Each row was made from one walk, in order. Every step used is in the known rows, and no mark comes twice. Write each row's walk.
Known rows:
vasi/kori/pila: [-0.57  0.14 -0.08  0.32 -0.92  0.19 -2.33 -0.26 -1.46  1.33 -1.68 -2.77
 -0.18 -1.93  2.25  0.42 -0.66 -0.66  2.15 -0.07 -0.95  4.45  0.59  4.99]
garu/pila/kori/vasi/rulip/rilunaz: [ 1.41 -0.36 -2.07 -2.87 -2.10 -1.09  3.24 -0.05 -0.17  1.39  1.75  0.06
  1.89  2.00 -0.07  1.10 -2.21  0.26  0.03 -1.40  1.70 -0.33  1.84  0.67]
rilunaz/garu/pila/kori/vasi/rulip: [ 1.70 -3.23 -1.37 -2.71 -2.70 -0.10 -1.28  1.00 -2.01 -0.13  2.81  2.29
 -0.56  2.28 -2.16 -1.17 -2.53  0.36 -3.49 -3.19  0.54 -0.16 -0.71 -0.68]
pila/garu: [-1.02 -0.61 -2.18  1.85 -1.55 -4.29 -4.25 -1.54  1.67  0.84  0.17  1.47
  1.43 -1.27  1.18 -1.07  1.88  1.95 -0.43 -0.74  1.44 -3.41 -3.11 -2.68]
pila/rulip: [ 0.44 -0.18  3.01  2.83 -0.13  0.15 -4.63  0.92  1.18 -0.74  2.98 -4.57
 -1.36 -0.11  2.79  1.19 -0.17  1.20  2.37 -0.51 -0.33 -2.71 -1.22 -2.72]
kori/vasi/rulip/rilunaz/garu: [-1.37 -2.60 -0.67  0.63  1.77 -0.73  0.61 -3.14  0.91 -1.27  1.01  2.16
 -1.51  1.10 -4.66  1.41 -1.81 -1.20 -0.41 -0.89  2.01 -0.99  2.21  0.90]
garu/vasi: [-1.64  1.33  2.57 -3.22  1.81 -0.25 -1.17  0.21  0.15  1.30 -1.19 -0.40
  0.36  1.13  0.75 -2.75 -0.67 -2.02 -0.59 -1.36 -4.26  0.81 -0.40 -2.90]
rilunaz/garu/vasi: [-1.62  0.27  2.12 -1.19  4.61  0.01 -1.73 -1.68  0.36 -0.24 -1.91  1.87
 -1.87  0.35 -2.63 -2.86 -0.19 -1.83 -2.18 -1.27 -3.45  0.52  0.24 -2.99]
rulip/rilunaz/kori/pila/garu: [ 0.49  1.98 -2.78  2.61 -0.07 -2.80  0.59 -1.61  1.42 -0.14 -3.07  1.55
  2.18 -1.55  1.33  0.53  1.59  2.20 -2.02  0.50  3.01 -0.12 -3.70  0.21]
garu/rilunaz/rulip: [-0.65 -0.37 -1.67  0.25 -0.99  2.15 -0.92  1.94  2.77  1.27  0.20  0.04
 -4.16  0.64 -3.30  0.20  1.21  0.21  0.38  2.23 -0.77 -2.75  2.94  0.16]
vasi/rulip/rilunaz/kori: [-1.83 -1.16 -0.43 -0.56 -0.63  1.09  5.15  1.79 -1.18 -1.16 -0.17  3.22
  1.87  0.62 -0.40  0.09  0.64 -2.28  1.17  2.05  1.62 -2.94  2.25  2.80]
garu/rilunaz/kori/pila/rulip: [ 0.89  3.29  2.31  4.24  0.43  2.80 -1.01  1.65  0.46 -2.17  0.13 -4.44
 -1.14 -0.59  2.22  1.74  0.84  1.62  0.31  1.92  1.08  1.19 -1.98 -0.22]
kori/pila/garu: [ 0.36  1.79 -2.64  2.20 -0.53 -3.84 -2.96 -2.30  2.09  0.96 -2.17 -0.50
  1.46 -1.52  1.69  0.06  0.49  2.64 -2.15 -1.21  2.33  0.41 -4.44 -0.98]
rulip/rilunaz/kori/pila/garu/vasi: [ 0.20  4.04 -0.74  0.08  2.43 -1.66  1.18 -0.74  0.76  0.13 -4.61  1.93
  0.03  0.18  0.44 -1.00  0.79  0.84 -3.62  0.31 -1.19  1.74 -2.83 -3.03]
rulip/rilunaz/garu/vasi/kori: [-1.90 -1.86 -0.30  1.36  0.83  0.60 -3.21  0.36 -3.27 -0.39 -1.39  3.85
 -4.29 -1.93 -1.34 -1.08  2.14 -1.49  2.93  2.35 -3.39  0.82  3.36  1.44]
kori/pila/rulip: [ 1.55  2.37  2.69  3.04  0.95  0.55 -3.31  0.04  2.00 -0.72  0.73 -6.72
 -1.43 -0.21  3.13  2.23 -1.48  1.81  0.68 -0.99  0.53  1.04 -2.59 -1.10]
pila/rulip/rilunaz/garu/vasi/kori: [-0.90 -1.18  0.02  2.83  1.08  0.84 -4.05  0.82 -3.01 -1.23 -0.98  2.72
 -5.90 -1.73 -0.95 -0.04  2.26 -0.44  2.94  2.56 -3.22  0.38  2.86  0.43]
pila/kori/vasi: [ 0.76 -3.99  3.65 -6.42 -3.98  0.24  0.11  0.73 -3.36  1.74  4.49 -1.99
  5.46  0.43  4.21 -2.33 -0.84 -2.05  1.81 -3.60 -4.53  1.28 -2.52 -0.50]
vasi/rulip/rilunaz/kori/pila: [-0.02  2.10 -0.27 -0.64  0.60  0.91  4.92  0.11  0.30 -0.42 -2.79 -1.16
  2.30  0.30  0.92  1.06 -1.55 -1.20 -0.71  0.38  2.02  2.74  0.06  4.61]
rulip/rilunaz/kori/pila: [-0.21  1.89  0.89 -1.02  1.27  0.73  4.83 -0.71  0.36  0.16 -2.94 -2.20
  3.64 -0.64  1.80  0.63 -0.80 -1.64  0.13  0.47  1.08  3.01 -0.05  4.65]
garu/pila/rulip/rilunaz/kori/vasi: [ 0.49 -2.97  4.10 -3.97 -0.73  1.28  4.52  1.36 -1.94 -0.13  2.52 -1.45
  4.37  0.57  0.72 -0.01 -1.09 -1.40  0.39 -1.13 -1.25  1.99 -2.47  0.49]
rulip/rilunaz/kori: [-2.01 -1.50  1.52 -1.51  0.27  0.96  5.34  0.94 -0.87 -0.38 -0.16  1.90
  3.91 -0.68  1.25 -0.62  1.54 -2.92  2.79  2.14  0.26 -2.71  1.89  2.94]
kori/vasi: [-2.14 -3.97  4.76 -5.85 -2.56 -0.27 -0.07  0.19 -1.48  1.90  3.90 -3.69
  4.85  1.30  1.54 -0.85 -2.96 -3.23  1.58 -3.72 -2.85  2.62 -2.77  0.19]

Write each row's walk:
[-1.56 -0.14 -0.05 -1.08  0.19  1.48  5.42  2.00 -1.49 -1.40 -1.08  3.73
  1.17  1.26 -0.73 -0.24  0.74 -2.25  0.19  2.20  0.65 -2.27  2.03  1.92]	garu/vasi/rulip/rilunaz/kori
[ 0.45  1.46 -4.13  2.32 -0.93  0.88 -1.34  1.12  3.54  0.73 -1.80  0.89
 -4.78  0.23 -3.20  1.19  1.85  2.61 -1.85  2.28  0.92 -1.67  0.56 -0.60]	kori/pila/garu/rilunaz/rulip
[-0.33  1.82  0.40 -0.23  0.23  0.59 -1.96  0.46 -1.69  0.93 -3.19 -1.92
 -1.17 -1.24  1.98 -0.21 -0.70 -0.86  0.82 -0.06 -2.23  5.46  0.17  3.29]	garu/vasi/kori/pila
[-2.21 -1.45 -1.50 -0.68 -4.83  1.10  0.74  3.07 -2.39 -1.48  2.20  2.93
 -0.35  3.00 -2.68  0.76 -0.94 -0.52 -2.44  0.16  2.22  0.14 -1.68  0.18]	pila/garu/rilunaz/kori/vasi/rulip
[ 0.55  0.64 -4.56  3.24 -1.76  1.09 -2.19  1.86  2.17  0.77 -1.74  1.86
 -6.01 -0.67 -3.45  1.38  2.73  2.44 -0.72  3.50  0.47 -1.43  1.31  0.51]	vasi/kori/pila/garu/rilunaz/rulip
[ 2.20  1.50  0.06  1.33  1.98 -1.24  0.69 -1.10  2.69  0.88  0.90 -3.63
  0.81 -0.68  1.63  1.86 -0.57  2.42  1.84  0.12  2.01 -1.61  1.49 -1.29]	garu/pila/rulip/rilunaz
[ 4.74 -1.92 -1.63 -1.72  1.46 -0.65 -2.69 -1.44 -0.85  1.50  0.76  2.50
  2.21 -3.38  1.95 -5.84  2.67  2.18 -1.27 -2.24 -1.44 -2.84  0.59 -1.76]	rilunaz/garu/pila/kori
[-0.27  1.73  1.88  0.76  4.75  0.09 -0.52 -1.77  1.10 -0.91 -1.95  0.89
 -2.92  0.64 -2.37 -0.42 -0.19 -0.74 -1.40 -0.08 -2.31  0.21  0.91 -3.62]	pila/rulip/rilunaz/garu/vasi
[ 0.21  2.99  1.57  0.94  5.55  0.28  0.07 -2.22  1.40 -1.14 -2.84  0.07
 -2.98  0.58 -2.13  0.11 -0.84 -0.41 -2.22 -0.19 -2.07  1.93  0.20 -2.90]	kori/pila/rulip/rilunaz/garu/vasi
[-1.51 -1.73 -1.49  1.96  2.37 -1.14 -0.10 -3.33  1.67 -1.11  0.13  2.57
 -2.34  0.43 -4.76  1.11 -1.26 -0.96 -0.12 -0.07  2.59 -2.45  3.39  1.00]	vasi/rulip/rilunaz/garu
[ 0.35  0.24  0.54  3.80  4.33 -0.55 -0.58 -3.74  2.42 -1.63 -0.21 -0.90
 -2.11 -0.83 -2.44  2.05 -0.69  0.38  0.49 -0.06  1.85 -0.67  1.47  0.22]	kori/pila/rulip/rilunaz/garu
[-1.42  0.22 -1.56  0.05  1.14 -0.11 -2.08  0.50 -0.06 -1.20 -0.77  3.49
 -4.74  3.26 -4.68 -0.52 -2.10 -0.77 -3.94 -1.16  0.25 -0.78  1.26 -2.00]	rilunaz/garu/vasi/rulip
[ 1.33  3.28  0.54  2.24  0.96  0.25  0.95 -0.24  1.14 -0.39 -0.91 -3.94
 -1.62  0.04  2.41  3.59 -0.55  0.98  2.65  1.34  0.34  1.33  1.32  0.32]	garu/vasi/kori/pila/rulip/rilunaz
[ 0.59  2.07 -4.22  3.11 -0.71 -2.81  0.47 -1.04  1.28 -0.76 -3.06  2.45
  0.64 -0.66  0.24  1.10  0.90  2.46 -2.99  0.65  4.18 -0.49 -3.56  0.30]	vasi/rulip/rilunaz/kori/pila/garu
[ 0.72 -0.42  1.12  0.71  1.84  1.31  4.18  1.33 -0.20 -1.19 -0.17  0.91
  2.15 -1.31  1.11 -0.23  1.88 -0.10  1.37  2.13  1.16 -2.69  0.82  1.00]	garu/pila/rulip/rilunaz/kori
[ 0.07  3.13  0.00 -0.87  1.53  1.19  5.09  0.29 -0.05 -0.59 -3.78 -0.78
  1.54  0.71  0.44  0.77 -1.66 -1.31 -1.78  0.39  1.12  3.52 -0.18  3.45]	garu/vasi/rulip/rilunaz/kori/pila
[-1.81 -2.82  0.43 -3.17 -4.00 -0.05 -0.93  1.77 -1.44  0.15  3.35 -0.26
  0.00  3.91 -1.74  0.73 -4.02 -1.51 -1.27 -2.91  0.57  0.53 -0.94  0.57]	kori/vasi/rulip
[ 2.02 -2.01 -0.71 -0.48  5.30 -1.73 -2.62 -3.36  2.03  1.51 -0.82  0.85
  0.73 -3.12 -3.53 -4.28 -0.03  1.86 -3.00 -2.34  1.46 -0.59  0.62 -1.21]	rilunaz/garu/pila
[-2.97 -2.39  2.58 -2.91 -3.90  1.99  2.57  2.18 -3.12 -0.24  2.50  0.73
  4.38  0.37  0.06 -1.32  1.33 -2.12  0.35  0.68 -1.18  2.16 -3.37  0.34]	pila/garu/rilunaz/kori/vasi
[ 3.19 -3.62  1.79 -5.36 -1.09 -0.45  1.33 -0.91 -2.11  1.77  3.10 -0.46
  4.69 -0.74  1.70 -2.66 -0.65 -0.20 -0.44 -3.50 -2.67  1.77 -1.72 -0.82]	rulip/rilunaz/garu/pila/kori/vasi
[-2.53 -1.94 -0.14 -2.03 -4.52  1.92  1.37  3.36 -2.60 -1.01  2.75  1.77
  0.02  3.41 -2.59  0.50 -1.76 -1.73 -1.53 -0.04  1.35  0.66 -0.57  1.12]	garu/rilunaz/kori/vasi/rulip
[-1.39  0.27 -2.09 -0.61 -1.45 -1.53  2.24 -0.23  1.46  0.77  0.97 -0.40
  0.25  2.28 -0.46  2.49 -2.12 -0.78  1.66  0.10  2.69 -2.20  3.49  1.38]	vasi/rulip/rilunaz
[ 5.15 -1.00 -3.41 -1.05  0.93 -0.91 -1.15 -1.43 -0.73  1.03  0.55  3.35
  0.95 -2.32  0.66 -4.11  1.90  2.65 -1.81 -1.56  0.18 -2.98  1.74 -1.18]	vasi/rulip/rilunaz/garu/pila/kori
[-4.12  0.09  0.83  0.23 -1.58  3.71  2.61  2.81 -2.06 -0.95  0.47  2.33
  2.86 -1.30 -0.04 -2.50  4.17 -2.21  2.06  4.24  0.08 -1.41  1.34  1.70]	garu/rilunaz/kori
[ 0.16  1.25  1.20  1.64  0.22 -0.78  0.65 -0.63  2.11  0.17  1.83 -3.97
  0.44  0.40  2.44  3.13 -0.51  0.59  3.86  0.57  1.07 -2.43  1.69 -0.85]	pila/rulip/rilunaz
[-3.80  2.95 -3.21  3.28 -3.46  0.11 -3.10  0.20  0.89  0.76  0.82  0.88
  0.91 -1.54 -0.33 -0.91  4.70  1.93  0.96  3.81  2.41 -0.91 -0.26 -2.30]	pila/garu/rilunaz
[-1.69 -1.35 -1.38  1.78 -1.63 -0.98 -5.26  1.83 -3.20  0.44 -1.43  3.78
 -3.53 -1.98  0.81 -1.43  3.04  0.29  2.02  1.91 -3.25 -0.05  0.47 -0.28]	pila/garu/vasi/kori
[ 2.74 -3.61  2.44 -6.76 -2.45 -0.16  0.08  0.41 -2.82  2.18  3.54 -1.59
  5.59 -0.45  3.14 -3.61 -0.79 -0.42 -0.27 -4.20 -3.63  1.94 -2.85 -1.08]	garu/pila/kori/vasi
[ 1.72  1.89  1.79  5.05  1.99  1.29 -4.69  0.49 -0.04 -2.20 -0.76 -3.33
 -5.30 -1.10  1.18  2.14 -0.10  1.91  0.50  0.56 -0.83  2.02 -1.26 -0.73]	rilunaz/garu/vasi/kori/pila/rulip
[ 0.30 -0.79 -0.02  4.60  3.32 -0.02 -1.67 -3.10  1.09 -1.79 -0.47  0.18
 -3.59 -1.53 -2.50  2.19  0.12  0.43  1.59  1.24  1.57 -0.29  2.44  1.31]	vasi/kori/pila/rulip/rilunaz/garu
[ 5.07 -1.22 -2.14 -1.62  1.66 -0.99 -0.99 -1.86 -0.55  1.50  0.34  2.35
  2.29 -3.29  1.75 -4.85  2.46  2.25 -0.66 -1.39 -0.78 -2.81  1.56 -1.34]	rulip/rilunaz/garu/pila/kori
[ 0.09  0.16 -3.63  2.29 -1.30  0.69 -1.85  1.48  3.12  0.85 -0.70  1.82
 -4.70  0.07 -3.54  0.65  2.33  2.14 -1.17  2.67  0.51 -3.52  1.10 -1.43]	pila/garu/rilunaz/rulip
[ 1.20  2.79  0.94  1.86  0.93 -0.37  1.59 -1.30  2.70  0.15  0.19 -5.49
  0.50  0.17  2.63  3.78 -1.33  1.00  2.73  0.57  1.72  0.23  0.85  0.44]	kori/pila/rulip/rilunaz
[-1.33 -0.69 -0.66 -2.50 -2.66 -1.07  3.21 -0.09  0.40  0.76  2.05 -0.97
  1.39  3.12 -0.66  2.93 -3.21 -1.33  1.28 -0.93  1.79 -0.15  2.04  1.24]	kori/vasi/rulip/rilunaz
[-0.97 -3.08  4.75 -3.79 -1.76  1.45  4.41  1.57 -2.15 -0.49  2.97 -1.70
  4.42  1.35  1.53  0.72 -1.16 -2.69  1.80 -0.69 -2.05  1.51 -2.28  0.92]	pila/rulip/rilunaz/kori/vasi
[ 0.07  3.79 -0.62 -0.10  1.92 -2.11 -1.86 -0.86  1.19  0.75 -3.91  0.59
 -0.38  0.38  0.68 -1.53  0.12  1.14 -3.73 -1.20 -1.92  2.25 -3.82 -3.97]	kori/pila/garu/vasi
[-0.01 -0.73 -1.30 -2.91 -3.33 -0.90  3.23  0.21 -0.66  0.83  2.28 -0.24
  1.82  2.66  0.82  2.03 -2.21 -0.87  1.37 -0.85  0.94 -0.82  2.08  0.93]	pila/kori/vasi/rulip/rilunaz
[ 1.88  2.42  2.06  4.11  0.67  1.23 -4.33  1.53 -0.37 -1.41 -0.53 -4.69
 -4.12 -0.75  2.74  2.10 -0.14  1.97  1.07  0.57 -1.02  2.23 -1.37 -0.75]	garu/vasi/kori/pila/rulip
